Every row comes from one small tree of marks. Brackets hold a mark, then the marks that hang from it, in the order of their numbers. Every link used is in the known rows. Which tree was each row made from?
Known rows:
(Q897 (Q191 Q376)): [ 1.21  0.79 -0.57  0.59 -2.17  0.53  2.41 -0.15 -0.24  3.47 -2.72 -0.56
  0.19  0.41 -0.48 -0.66  0.77  2.09  1.70 -2.07  2.88 -0.40 -2.53 -5.11
 -2.65 -4.57  1.86 -2.86]
(Q884 (Q254 Q376 Q545 Q897)): [ 7.64 -0.48 -0.82 -1.10  0.79  1.29 -2.24 -1.45  3.10  0.55 -3.58  1.35
  2.39 -1.91  3.21  2.21  2.07 -2.42  0.78 -6.64 -0.02 -4.81  2.36 -1.77
  1.93 -3.45  4.48 -2.96]
(Q191 (Q545 Q254) Q897): [ 0.76 -0.11 -2.86 -1.56 -2.11  2.28  4.12 -1.31  2.29  2.14 -2.28  0.67
 -1.49  1.30 -2.18  0.62 -1.23  4.09 -0.44 -6.28  0.43 -2.39 -2.00 -1.93
 -0.69 -0.53  4.18 -2.65]
(Q884 (Q191 Q545 Q897) (Q254 Q376)): [ 3.68  0.04  1.37 -2.50  1.90  1.51  5.27 -3.57  0.89 -0.41 -0.86  0.10
  0.56  2.87 -1.23  1.47 -3.23  1.56 -1.55 -8.47  1.71 -2.27  0.48 -2.31
 -1.53 -1.82  2.19 -2.89]
(Q884 (Q191 Q376 (Q545 (Q254 Q897)))): [ 3.69  2.16 -1.59 -1.17  0.98  1.54  3.33 -2.13 -1.08  1.47 -3.08  1.12
 -3.16  2.22  0.38 -0.29 -1.47  2.42  0.69 -7.91 -0.14 -1.06 -0.71 -2.34
 -2.30 -1.83  3.56 -3.36]
(Q254 (Q376 Q191) Q545 Q897): [ 7.10  0.55 -0.14 -0.05 -0.46  0.42 -4.52  0.52  2.71  0.75 -5.61  2.42
  0.04 -1.92  0.88  0.43  3.60 -1.29  2.67 -2.69  0.27 -3.21  2.17 -4.23
  0.92 -6.50  3.71 -2.23]
(Q191 Q376 (Q545 Q254) Q897): [-0.19  1.37 -3.96 -0.25 -0.37  2.73  4.95 -1.45  0.06  3.31 -2.54  0.21
 -2.86  1.79 -1.84  0.43 -2.73  5.45 -1.52 -6.69  1.09 -2.72 -3.19 -3.03
 -1.98 -1.26  3.74 -2.62]
(Q191 Q376 Q897): [ 0.16  1.67 -2.57  1.44 -0.12  0.40  2.27 -0.43 -0.25  2.35 -2.48 -1.04
 -1.71  2.21 -1.48  0.93 -2.43  3.14 -0.64 -4.11  2.13 -0.54 -2.93 -5.40
 -2.64 -3.11  2.33 -2.82]
(Q376 (Q191 Q545)): [ 1.62  0.33  0.80 -2.03 -3.31 -0.15  3.15  2.04  2.76  0.96 -4.31 -0.27
 -1.34  1.76 -1.59 -0.08  0.10  3.24  0.07 -0.82  1.09 -0.55 -1.78 -5.75
 -0.63 -4.59  1.30 -2.09]
(Q884 Q191): [ 3.78  1.00  1.25 -1.46 -1.10 -1.60  2.89 -0.07  1.12  0.19 -2.01 -0.85
  0.10  2.72 -0.76  0.04 -0.37  0.04  1.95 -2.83  0.70  3.58 -1.09 -4.71
 -1.32 -2.70  1.96 -4.20]
(Q191 (Q545 (Q254 Q376 Q884)) Q897): [ 2.00  0.01 -2.29 -0.33  0.42  4.76 -0.48 -1.80  2.38  2.60 -3.52  1.03
 -1.77 -0.08 -1.40  0.32 -1.02  1.51  0.71 -6.38  0.05 -4.22 -0.15 -1.48
 -1.37 -4.46  4.70 -4.37]
(Q376 Q191): [ 3.43  0.69  0.22 -0.96 -2.56 -0.97  1.27  2.09  1.89  0.69 -4.06 -0.83
 -0.49  1.33 -1.80 -0.14  1.40  0.65  0.92  0.44  1.62  1.93 -1.72 -6.39
 -0.55 -4.65  1.11 -2.71]
(Q191 Q376 Q545 Q897): [-1.44  1.12 -1.86 -0.18 -0.98  1.15  4.06 -0.68  0.75  2.54 -2.70 -0.44
 -2.74  2.65 -1.62  0.97 -3.77  5.59 -1.48 -4.97  1.58 -2.91 -2.98 -4.65
 -2.47 -2.70  2.68 -2.44]
(Q376 (Q191 (Q545 Q254))): [ 2.61  0.58 -1.16 -2.57 -2.89  1.26  3.93  1.39  2.01  1.82 -4.38  0.28
 -1.38  1.12 -2.06 -0.64  0.91  3.29  0.16 -2.15  0.33 -0.15 -1.48 -4.36
 -0.44 -2.74  2.58 -2.63]
(Q897 (Q191 Q376 Q545)): [-0.43  0.36  0.15 -0.27 -2.68  1.35  4.21 -0.45  0.63  3.52 -3.20  0.39
 -0.87  0.89 -0.53 -0.49 -0.92  4.40  0.70 -3.29  2.70 -2.73 -2.54 -4.45
 -2.66 -4.20  2.11 -2.27]
(Q376 (Q191 (Q545 Q254) Q897)): [ 1.68  0.44 -2.05 -1.73 -1.81  2.06  4.01 -0.23  1.32  1.23 -3.94  0.91
 -2.49  1.91 -4.33 -0.25 -0.50  4.63 -0.92 -4.04  1.06 -1.95 -1.77 -3.65
 -1.33 -2.00  2.68 -1.50]
(Q191 Q897): [ 1.30  0.23 -1.56  0.36 -1.58  0.03  1.66 -0.46  1.76  1.52 -1.93 -0.92
 -0.41  1.69 -1.68  1.05 -0.71  1.60  0.73 -3.45  1.48 -0.35 -1.96 -4.27
 -1.37 -2.47  2.74 -2.80]
(Q897 Q191): [ 2.28 -0.88  0.34 -0.15 -3.73  0.11  1.36 -0.14  2.13  2.48 -2.44 -0.19
  1.21  0.20 -0.89 -0.48  1.90  0.68  2.84 -1.68  2.47  0.02 -1.39 -3.94
 -1.50 -3.92  2.23 -2.71]
(Q376 (Q191 (Q545 (Q254 Q884)) Q897)): [ 1.69  0.24 -1.50 -1.38 -1.18  3.62  1.69  0.18  1.45  0.92 -5.81  0.50
 -3.07  1.48 -4.52 -0.05 -1.31  3.73 -0.16 -3.50  0.08 -3.10 -0.68 -3.21
 -1.90 -3.87  2.65 -2.81]
(Q884 (Q191 Q545) Q254): [ 3.31 -0.06  1.83 -4.15 -0.56 -0.34  7.62 -1.08  1.41 -0.85 -1.68 -1.28
  0.85  3.24 -0.28  1.24 -2.66  1.79 -1.30 -5.54  0.83  0.08 -0.63 -2.93
 -1.05 -0.42  1.46 -3.25]
(Q884 (Q191 Q376 Q545) (Q254 Q897)): [ 3.70  1.57  0.25 -2.03  2.11  0.48  5.44 -2.28 -1.17 -0.53 -2.82 -0.32
 -1.41  3.23  1.02  1.29 -3.32  1.84 -1.83 -7.60  0.80 -2.19 -0.21 -3.19
 -2.33 -1.71  1.94 -2.65]

Write each row's tree:
[ 3.57  0.21  2.33 -1.56  0.46  1.86  0.53 -1.08  2.01  1.07 -3.47  0.00
 -1.04  1.55  0.02 -0.10 -1.60 -0.28  2.26 -4.45  0.05 -0.81  0.85 -3.43
 -1.52 -6.60  2.79 -5.33]  (Q254 Q376 (Q884 (Q191 Q545)))
[-0.52  0.81 -3.08  0.06  0.36  4.55  2.77 -0.95 -0.01  2.80 -4.32 -0.18
 -3.54  1.81 -2.39  0.31 -3.42  4.76 -0.96 -6.24  0.17 -4.08 -2.09 -2.90
 -2.78 -3.14  3.85 -3.87]  (Q191 Q376 (Q545 (Q254 Q884)) Q897)
[ 2.17  0.35 -0.43  2.46 -0.38  2.54 -2.40 -0.85 -0.34  2.70 -5.26  0.55
 -1.39 -0.28  0.20 -0.07  0.80  0.24  2.92 -3.31  1.45 -3.65  0.05 -3.69
 -3.74 -7.43  2.90 -3.16]  (Q254 Q884 (Q897 (Q191 Q376)))
[ 5.15  0.30 -2.41 -0.31 -0.47  2.70 -1.51 -1.75  2.59  2.92 -3.17  1.99
 -0.86 -1.44  2.21  0.57  2.03 -0.23  1.63 -7.07 -0.41 -3.38  0.38 -1.44
  0.54 -3.91  5.42 -3.43]  (Q191 (Q545 (Q254 Q376 Q897)))
[ 3.64  0.23 -0.81  0.38 -1.51  1.08 -1.32 -1.03  1.06  2.51 -5.03  2.25
 -0.27 -1.45  0.99  0.24  1.97  1.69  2.86 -4.65  1.60 -5.07  0.30 -3.07
 -1.50 -4.41  3.81 -1.74]  (Q254 Q545 (Q897 (Q191 Q376)))
[ 5.80  0.72 -1.04  0.01  0.15  3.21 -2.73  0.92  1.08  2.08 -5.25  0.36
 -0.24 -0.86 -1.50 -0.86  2.43 -1.50  2.43 -1.76  0.52  0.45  0.21 -4.51
 -0.77 -7.14  3.00 -4.91]  (Q545 (Q254 (Q376 Q191) Q884))
[ 6.08 -0.38 -0.10  0.83  0.27  2.29 -6.94 -0.24  3.84  1.37 -5.79  2.10
  0.20 -2.34  2.32  1.02  2.17 -2.61  3.89 -4.63 -1.14 -4.82  2.82 -2.51
  0.79 -7.30  5.32 -4.41]  (Q254 Q376 Q545 Q884 Q897)
[ 0.32 -0.18 -1.13 -0.64 -1.70  4.74  2.77 -0.91  0.19  3.82 -4.70  0.62
 -1.54 -0.08 -1.61 -0.86 -0.61  3.81  1.39 -4.25  1.18 -3.92 -1.55 -2.54
 -3.08 -4.52  3.31 -3.75]  (Q897 (Q191 Q376 (Q545 (Q254 Q884))))
[ 0.72  1.38 -2.84 -1.69 -1.13  2.05  4.49  0.10  0.78  3.53 -2.86 -0.32
 -1.78  1.37  0.03 -0.03 -1.19  4.32 -0.58 -5.03  0.58 -0.96 -3.20 -3.71
 -1.13 -1.83  3.49 -3.50]  (Q191 Q376 (Q545 Q254))
[ 3.41 -1.00 -0.68 -1.26 -2.57  3.49  1.83 -2.09  2.07  4.34 -2.35  1.78
  0.91 -1.42  0.13 -0.80  2.55  1.50  2.54 -5.32  1.89 -2.81 -0.66 -1.68
 -0.91 -3.70  4.02 -3.28]  (Q897 (Q191 (Q545 (Q254 Q376))))
[ 2.13  0.62 -0.10 -0.38 -0.83  1.43  1.03 -0.36  1.81  1.60 -3.56  1.02
 -1.87  0.76 -2.37  0.38 -0.64  2.83 -0.37 -3.34  2.34 -2.60 -0.72 -5.09
 -1.52 -5.33  2.06 -1.69]  (Q254 (Q376 (Q191 Q545 Q897)))
[ 4.55 -1.24 -0.02 -0.22 -3.20  0.49 -2.00 -0.95  3.19  1.60 -4.51  2.54
  1.11 -1.69  0.77  0.27  3.18  0.03  3.98 -4.00  0.76 -4.76  1.38 -2.09
 -0.25 -3.62  4.23 -1.65]  (Q254 Q545 (Q897 Q191))
[ 6.28  0.76 -0.29 -0.47  1.65  2.82 -1.03 -1.43  0.58  1.31 -3.12  0.16
  0.11  0.42 -0.53 -0.74  0.83 -2.32  3.37 -5.37 -0.33  1.78  0.70 -2.83
 -1.42 -5.09  3.48 -6.32]  (Q545 (Q254 Q376 (Q884 Q191)))
[ 6.19 -0.80  0.19  0.56 -1.48  1.51 -4.50 -1.95  2.96  2.51 -4.27  3.21
  1.69 -3.26  1.95  0.07  4.18 -1.46  4.65 -4.97  0.92 -5.16  2.32 -1.81
 -0.06 -5.85  4.61 -2.36]  (Q254 Q376 Q545 (Q897 Q191))
[ 0.33  0.43 -0.06 -1.40 -2.20  0.36  3.31  0.47  2.29  0.76 -3.95  0.38
 -2.42  2.41 -3.52  0.55 -1.52  4.34 -0.89 -2.28  1.70 -2.18 -1.62 -5.40
 -1.78 -3.56  1.68 -1.18]  (Q376 (Q191 Q545 Q897))
[ 2.35  1.36 -2.83  0.10  0.45  4.06 -0.23 -0.47  0.44  2.75 -5.54  0.64
 -3.21  0.41  0.99  0.63 -1.16  2.02  0.57 -6.05 -1.06 -4.60 -0.56 -2.31
 -1.96 -4.92  4.67 -4.12]  (Q191 Q376 (Q545 (Q254 Q884 Q897)))
[ 2.78  1.67 -0.58 -0.64  2.76  0.38  6.66 -2.45 -2.13 -0.40 -1.29 -1.58
 -0.41  4.15 -2.23  1.33 -4.12  2.19 -2.10 -6.74  2.36  0.60 -1.64 -4.14
 -3.06 -0.80  0.81 -2.88]  (Q884 (Q191 Q376 Q897) Q254)
[ 3.24  0.47  0.71 -1.44 -1.69  0.62  0.63  1.20  2.56  1.90 -3.87  0.43
 -0.73  0.25 -0.65 -0.35  0.74  1.54  0.43 -1.42  1.48 -1.12 -0.83 -5.59
 -0.28 -6.29  1.94 -2.83]  (Q254 (Q376 (Q191 Q545)))
[ 5.29  0.41 -0.74  1.80  0.71  2.21 -6.03 -0.53  2.38  1.93 -4.51  0.50
 -0.45 -1.21  2.31  0.94  1.41 -3.31  3.21 -3.81 -0.17 -2.37  1.34 -3.51
 -0.65 -8.24  4.50 -4.63]  (Q254 Q376 Q884 Q897)
[ 2.20  1.19  0.07 -0.12  1.73  1.70  1.22 -1.08 -0.68 -0.02 -4.82  0.37
 -2.34  2.80 -2.32  0.28 -3.57  2.61  1.39 -5.65  0.11 -2.18  0.20 -3.95
 -2.97 -3.95  2.67 -4.29]  (Q254 Q545 (Q884 (Q191 Q376 Q897)))
[ 5.88 -0.62 -0.74 -2.10 -0.47  0.10  0.08 -0.53  3.19 -0.48 -4.12  0.40
  1.71 -0.48  2.05  2.30  1.10 -0.85  0.26 -5.89 -0.50 -4.49  1.36 -2.07
  1.72 -1.60  4.16 -2.34]  (Q884 (Q254 Q545 Q897))
[ 6.46 -0.41 -1.86  1.16 -0.79  2.94 -2.99 -2.69  1.06  3.87 -2.67  2.49
  1.39 -2.83  1.01 -0.51  4.56 -2.18  3.82 -6.24  1.49 -2.60  1.16 -1.16
 -1.15 -4.59  4.72 -2.83]  (Q545 (Q254 Q376 (Q897 Q191)))
[ 6.40  0.39  1.49 -2.27  1.76  0.96  2.43 -2.93  1.25 -0.66 -1.83  0.42
  0.49  1.39  1.98  1.62 -1.13 -1.31 -0.08 -8.32  0.43 -2.50  2.06 -1.78
 -0.92 -2.96  2.87 -3.11]  (Q884 (Q191 Q545) (Q254 Q376 Q897))
[ 5.18  0.80 -1.20  0.37  2.48  3.36 -0.79 -2.90 -0.01  0.73 -2.62  0.68
 -1.06  1.51 -2.44 -0.32 -0.70 -0.86  2.52 -6.82  0.29  0.23  1.08 -2.12
 -2.55 -4.30  3.86 -5.47]  (Q545 (Q254 Q376 (Q884 (Q191 Q897))))
[ 5.22  2.23 -1.77  0.63  2.50  2.41 -0.25 -1.57 -2.02  1.05 -4.65  0.14
 -2.95  1.38 -0.09  0.04 -0.69 -0.58  2.41 -6.46 -0.74  0.29  0.36 -2.88
 -3.08 -4.17  3.62 -5.05]  (Q545 (Q254 (Q884 (Q191 Q376)) Q897))
[ 3.37 -0.09 -1.81 -0.83 -1.20  3.26 -1.19 -0.67  2.80  1.77 -5.17  0.86
 -2.39 -0.32  0.42  0.72  0.48  0.66  1.71 -5.76 -1.54 -4.15  0.60 -1.30
 -0.59 -3.90  5.25 -4.01]  (Q191 (Q545 (Q254 Q884 Q897)))
[ 4.01 -0.98  0.74  0.45 -1.86  2.01 -1.71 -2.42  2.34  3.22 -2.97  2.47
  0.17 -2.09  1.67  0.01  2.24 -0.02  2.99 -5.46  1.84 -5.23  1.00 -2.28
 -1.44 -5.93  3.94 -2.04]  (Q254 Q376 (Q897 (Q191 Q545)))
[ 0.26  1.00 -2.23 -0.94 -0.61  3.76  2.61  0.39  0.72  3.45 -4.85 -0.54
 -2.38  1.10 -0.31 -0.34 -1.95  3.30  0.02 -4.47 -0.22 -2.15 -2.29 -3.39
 -1.62 -4.22  3.76 -4.79]  (Q191 Q376 (Q545 (Q254 Q884)))
[ 3.28 -0.10  1.00 -1.30  0.18  1.00  0.14 -1.14  1.62 -1.09 -4.57  0.71
 -1.18  2.16 -2.26  0.52 -2.03  1.27  2.68 -5.03 -0.56 -2.01  1.62 -2.79
 -1.68 -3.46  3.20 -4.17]  (Q254 Q545 (Q884 (Q191 Q897)))
[ 3.35  0.07 -0.02  1.15 -0.83  2.72 -3.25 -0.69  0.86  2.13 -6.60  1.69
 -0.84 -1.10  0.62  0.26  1.20  0.73  3.60 -4.04  0.54 -6.28  1.29 -2.85
 -2.04 -6.55  3.87 -2.93]  (Q254 Q545 Q884 (Q897 (Q191 Q376)))
[ 0.37 -0.15 -2.05 -1.12 -1.16  3.54  1.94 -0.93  2.37  1.84 -4.05  0.19
 -2.42  1.38 -2.45  0.60 -1.69  3.26  0.26 -5.69 -0.37 -3.62 -0.91 -1.71
 -1.63 -2.70  4.44 -3.73]  (Q191 (Q545 (Q254 Q884)) Q897)
[ 5.00  1.11 -2.68  0.63  0.44  2.43 -0.30 -0.58  0.45  1.98 -3.05  0.98
 -0.60 -0.31 -3.12 -0.14  1.92  0.78  0.70 -3.86  1.72 -0.17 -0.78 -3.90
 -1.30 -3.94  2.91 -2.86]  (Q545 (Q254 (Q376 (Q191 Q897))))
[ 3.84  0.82 -2.96  1.52 -0.80  2.38  0.17 -1.76 -0.96  3.69 -3.56  1.65
 -0.55 -0.88  0.19 -0.35  2.44  0.90  2.13 -5.53  1.63 -2.19 -1.02 -2.44
 -2.91 -3.38  3.94 -2.45]  (Q545 (Q254 (Q897 (Q191 Q376))))
[ 6.53 -0.78  0.28  0.42  0.17  1.85 -0.98 -2.71  1.33  1.62 -2.37  0.76
  2.89 -1.53  1.88  1.41  2.86 -2.67  1.70 -5.85  2.52 -3.61  1.77 -1.77
 -0.85 -4.89  2.81 -2.17]  (Q884 (Q254 Q376 (Q897 Q191)))
[ 3.11 -1.22 -0.18 -0.60 -1.57  4.93 -0.52 -1.58  2.28  3.91 -4.02  1.62
  0.29 -1.87 -0.52 -0.97  1.98  0.76  3.27 -4.73  1.00 -4.10  0.52 -1.46
 -1.70 -5.80  4.26 -4.42]  (Q897 (Q191 (Q545 (Q254 Q376 Q884))))
[ 4.19  0.06  0.87 -2.49 -0.48  1.35  3.25  0.27  2.22  0.65 -3.44 -0.43
  0.78  0.56 -0.32  1.04 -0.04  1.18 -1.89 -2.68  1.77 -1.70 -0.38 -4.68
  0.35 -4.41  1.15 -2.34]  (Q884 (Q254 (Q376 (Q191 Q545))))
[ 3.31 -1.45  0.70 -1.50 -2.17  1.58  3.14 -2.10  2.17  0.93 -3.17  0.70
  1.28  0.10  0.73  1.59  0.67  1.12 -0.09 -5.98  1.52 -5.82  0.75 -1.33
 -1.45 -2.60  2.86 -1.14]  (Q884 (Q254 (Q897 (Q191 Q545))))
[ 4.45 -0.66  0.28 -0.35 -0.64  2.10 -4.21  0.82  3.80  1.84 -5.21  0.79
  0.69 -1.47  1.40  0.56  1.43 -1.23  2.98 -3.01 -0.53 -2.93  1.30 -3.57
  1.02 -6.98  4.40 -5.17]  (Q254 Q376 Q545 Q884)
[ 2.28  0.14  1.45 -0.64  1.24  2.68  0.59 -2.40  1.45  0.46 -3.07  0.45
 -2.41  2.17 -1.74  0.28 -3.24  1.22  1.50 -6.48  0.50 -2.17  1.05 -2.86
 -2.67 -5.59  2.78 -4.57]  (Q254 Q376 (Q884 (Q191 Q545 Q897)))
[ 2.63  0.76 -1.02  2.01 -1.14  0.89 -0.31 -1.23 -0.55  3.18 -3.51  1.03
 -0.55 -0.10  0.80 -0.05  1.30  0.75  2.21 -3.99  2.49 -2.53 -0.93 -4.19
 -3.10 -4.71  2.78 -1.97]  (Q254 (Q897 (Q191 Q376)))
